Each row comes from the steps of one path. Every step used is in the known rows, and no mark comes twice. Write the path behind each row, first mark first.
Known rows:
dadisez > gobe > funavap: -3.7; 32.9; -6.3; 7.2; -5.4; -48.9; 7.8; 21.2; 12.6; -25.5; -9.5; 6.4; 21.4; -21.9; -19.5; 17.8; -49.9; 41.6; -11.9
dadisez > gobe > funavap > mebu: 18.5; 23.7; 9.1; 24.2; 22.5; -28.6; 20.4; 6.0; 26.8; -20.5; -20.7; -2.2; -0.8; -30.5; 1.9; 22.8; -52.7; 48.0; -27.3
gobe > dimili > mebu > nipa: 16.0; 10.4; 1.7; 37.5; 9.9; -20.2; 27.7; -26.2; -10.6; 15.4; 23.0; 36.5; 22.5; -8.4; -20.1; 34.2; 0.1; 8.6; -24.6
dimili > mebu: 13.5; 28.2; -10.6; 14.5; 15.3; 3.0; 9.5; -40.0; -9.0; -6.4; 8.1; 1.9; 22.4; -10.2; -1.5; 4.7; -12.2; 18.5; -15.0
funavap > mebu: 30.8; 4.0; 5.6; 23.1; 24.5; -0.1; 21.9; -27.8; 30.7; 14.1; -16.7; -15.3; -4.1; -14.9; 2.4; 19.1; -5.9; 27.3; -27.9
mebu > dadisez: 18.5; 15.8; -12.7; 16.8; 8.0; 21.0; 20.4; -14.5; -6.5; 8.2; 2.5; -10.1; 17.5; -36.9; -2.0; 9.3; 1.7; 25.6; -1.3
dadisez > mebu > lado > gobe > dimili: 32.5; 7.7; 5.6; 28.5; 19.8; -24.6; 52.2; -25.7; 0.9; -4.5; 30.6; 54.2; -20.8; 36.0; 38.1; 23.6; 9.6; 47.0; -39.8
lado > gobe > dimili > mebu > dadisez: 13.4; 20.5; -11.3; 38.8; 31.4; 35.8; 36.1; -15.5; -29.4; -12.1; 17.7; 48.8; -8.0; -14.6; 27.0; 20.3; -0.4; 38.2; -36.0
lado > gobe: -8.3; 3.3; -23.2; 11.8; -1.9; -25.5; 0.4; -5.1; 30.5; 8.0; 2.4; 9.6; 15.6; 13.4; -5.9; 9.8; -6.4; 35.6; -33.4
funavap > mebu > nipa: 31.9; -6.3; 2.6; 33.5; 11.2; -26.0; 13.9; -25.4; 38.5; 33.9; -4.2; -8.0; 19.0; -27.2; -17.8; 23.7; -3.0; 14.6; -29.7
nipa > gobe > funavap > mebu: 11.4; 1.1; -2.0; 29.8; 11.8; -18.1; 24.5; 2.3; 41.4; -11.0; 3.8; -4.5; -36.8; -21.0; 31.0; 28.9; -40.2; 33.1; -38.1
dadisez > gobe > funavap > mebu > lado: 40.3; 24.2; 17.8; 35.1; 19.4; -50.7; 39.7; 16.5; 15.2; -11.2; -16.9; 3.0; -8.2; -25.6; 15.0; 23.9; -43.9; 44.3; -31.8
dimili > mebu > nipa > gobe > funavap: -3.9; 9.0; -21.6; 30.5; -5.4; -42.2; 3.2; -6.6; 5.2; -7.3; 35.4; 13.8; 10.8; -23.2; 1.8; 23.2; -43.5; 14.8; -31.2
lado > gobe > dimili > mebu: 3.4; 17.5; -11.5; 26.7; 20.0; 0.0; 21.1; -19.4; -2.4; -7.7; 15.4; 51.4; -3.1; 17.0; 7.7; 21.4; -9.2; 34.5; -45.5
gobe > funavap > mebu: 33.4; 17.5; 8.5; 49.2; 16.7; -19.6; 13.8; -18.4; 39.5; -6.7; 5.6; -5.6; -10.7; -31.3; 10.9; 22.6; -26.9; 41.9; -10.8
dimili > mebu > lado > gobe > funavap: 26.7; 31.1; -12.0; 54.2; 12.9; -46.5; 11.4; -10.3; -1.4; -20.1; 34.4; 32.6; 1.6; -3.4; 30.9; 6.3; -29.0; 46.3; -25.7
nipa > gobe: -15.2; -10.0; -21.4; -13.5; -8.5; -12.1; 17.7; 1.5; 17.9; 3.8; -3.9; -3.0; -3.4; 8.2; 5.7; 20.4; -15.3; 14.5; -34.8
mebu > nipa > gobe: -12.2; -20.7; -22.2; -1.4; -15.2; -42.0; 11.5; 9.8; 28.7; 27.5; 4.1; -2.7; 14.6; -3.8; -14.2; 28.6; -14.1; 2.3; -41.0
mebu > nipa > gobe > lado: -6.5; -20.5; -42.2; 8.7; -31.9; -73.4; 8.1; -12.2; 7.4; 57.2; 0.2; -15.4; 29.3; 12.9; -12.1; 3.5; -16.5; 11.6; -42.7

Which path is each row?
9.7; -22.9; -5.8; 17.4; 6.7; -27.3; 25.1; -7.0; 44.4; 29.6; -10.8; -10.9; -6.6; -14.6; 4.9; 33.6; -17.3; 8.0; -59.9 -> funavap > mebu > nipa > gobe
18.8; -0.4; 1.1; 10.1; 15.2; -8.6; 60.7; -0.2; -22.1; -4.0; 14.5; 44.2; -28.4; 19.0; 34.7; 38.0; -10.0; 10.6; -51.3 -> nipa > gobe > dimili > mebu > lado
3.4; 7.3; -10.2; 39.7; 12.5; -30.9; 14.7; -14.3; 2.0; 10.6; 22.9; 54.0; 17.6; 6.2; -13.4; 32.7; -7.1; 21.6; -47.7 -> lado > gobe > dimili > mebu > nipa
30.2; 27.8; -8.5; 41.8; 5.5; -51.0; 24.2; -26.0; 16.5; -21.8; 47.9; 32.1; -10.8; 5.7; 43.1; 6.4; -25.5; 59.7; -17.7 -> dadisez > mebu > lado > gobe > funavap
-3.1; 3.4; -8.3; 2.7; 13.4; 10.4; 41.3; -11.2; -15.2; -10.8; 14.7; 35.2; -22.8; 15.9; 20.4; 35.6; -18.0; 12.7; -51.4 -> nipa > gobe > dimili > mebu
26.5; 28.6; 2.9; 31.2; 29.4; 46.5; 43.8; -26.9; -39.8; -7.7; 19.3; 33.9; -0.8; -29.1; 14.2; 21.6; 1.2; 26.6; -9.1 -> gobe > dimili > mebu > dadisez
-7.5; -23.5; -12.6; 7.7; -12.0; -37.1; 30.1; 17.7; 16.5; 26.4; 9.1; 29.2; -4.1; 9.4; -16.3; 50.2; -7.9; 0.7; -47.0 -> mebu > nipa > gobe > dimili
22.2; 13.4; -15.2; 24.6; 16.0; -24.3; 20.6; -23.0; -6.7; 1.6; 15.8; 24.7; 13.4; 9.8; 21.8; 6.7; -8.0; 30.2; -46.1 -> dimili > mebu > lado > gobe
39.2; -8.5; 15.4; 51.8; 27.5; -24.2; 55.0; 4.1; 25.5; 14.3; -3.0; 36.4; -32.3; 18.9; 31.2; 42.5; 6.2; 34.4; -57.4 -> funavap > mebu > lado > gobe > dimili
-4.6; -4.6; -21.8; 23.7; -23.1; -67.8; 4.3; 17.3; 29.7; 4.3; 26.1; 3.4; 7.2; -17.2; -9.3; 31.8; -38.0; 20.6; -22.5 -> mebu > nipa > gobe > funavap
17.9; 15.0; -10.1; 47.8; -6.4; -67.5; 11.8; 12.7; 21.1; -8.9; 25.0; 23.8; 1.8; 2.0; 14.8; 16.8; -20.5; 46.0; -17.6 -> mebu > lado > gobe > funavap
5.9; 16.6; -0.9; -0.1; 16.2; 12.8; 47.2; 22.5; -24.4; -4.6; -21.0; 27.0; 4.6; -27.3; -10.3; 33.8; -18.3; 30.1; -23.0 -> mebu > dadisez > gobe > dimili
20.5; -1.9; -0.2; 32.0; 5.6; -41.7; 39.9; 12.7; 12.2; 9.1; 10.9; 43.9; -10.8; 31.6; 7.8; 39.3; 8.4; 27.1; -40.9 -> mebu > lado > gobe > dimili
23.5; 20.2; -6.2; 64.1; 30.1; 11.0; 16.9; -3.5; 26.1; -9.9; 7.8; 4.7; -22.7; -46.4; 34.5; 15.2; -25.8; 61.1; -25.5 -> lado > gobe > funavap > mebu > dadisez
38.8; 11.4; 5.0; 31.0; 32.7; 38.7; 33.6; -26.8; 10.2; 11.0; -11.7; -14.8; -8.7; -48.1; 20.5; 14.9; -0.3; 28.0; -14.8 -> funavap > mebu > dadisez
18.9; 1.4; -14.4; 22.7; -0.9; -45.6; 17.7; -0.1; 18.0; 14.9; 6.9; 15.0; 12.6; 18.4; 9.6; 13.3; -1.3; 29.6; -34.4 -> mebu > lado > gobe
27.5; 13.8; -15.4; 22.9; 20.1; 0.0; 35.4; -20.3; -21.7; 31.1; -44.4; -23.4; 9.6; -35.1; 14.5; -10.0; -26.8; 45.8; -37.2 -> funavap > mebu > dadisez > gobe > lado
13.2; 37.6; -31.3; 11.6; 14.0; 4.3; 24.3; -33.2; -57.0; 12.6; -18.2; -2.6; 36.5; -26.8; 5.5; -27.8; -37.3; 37.8; -30.5 -> dimili > mebu > dadisez > gobe > lado
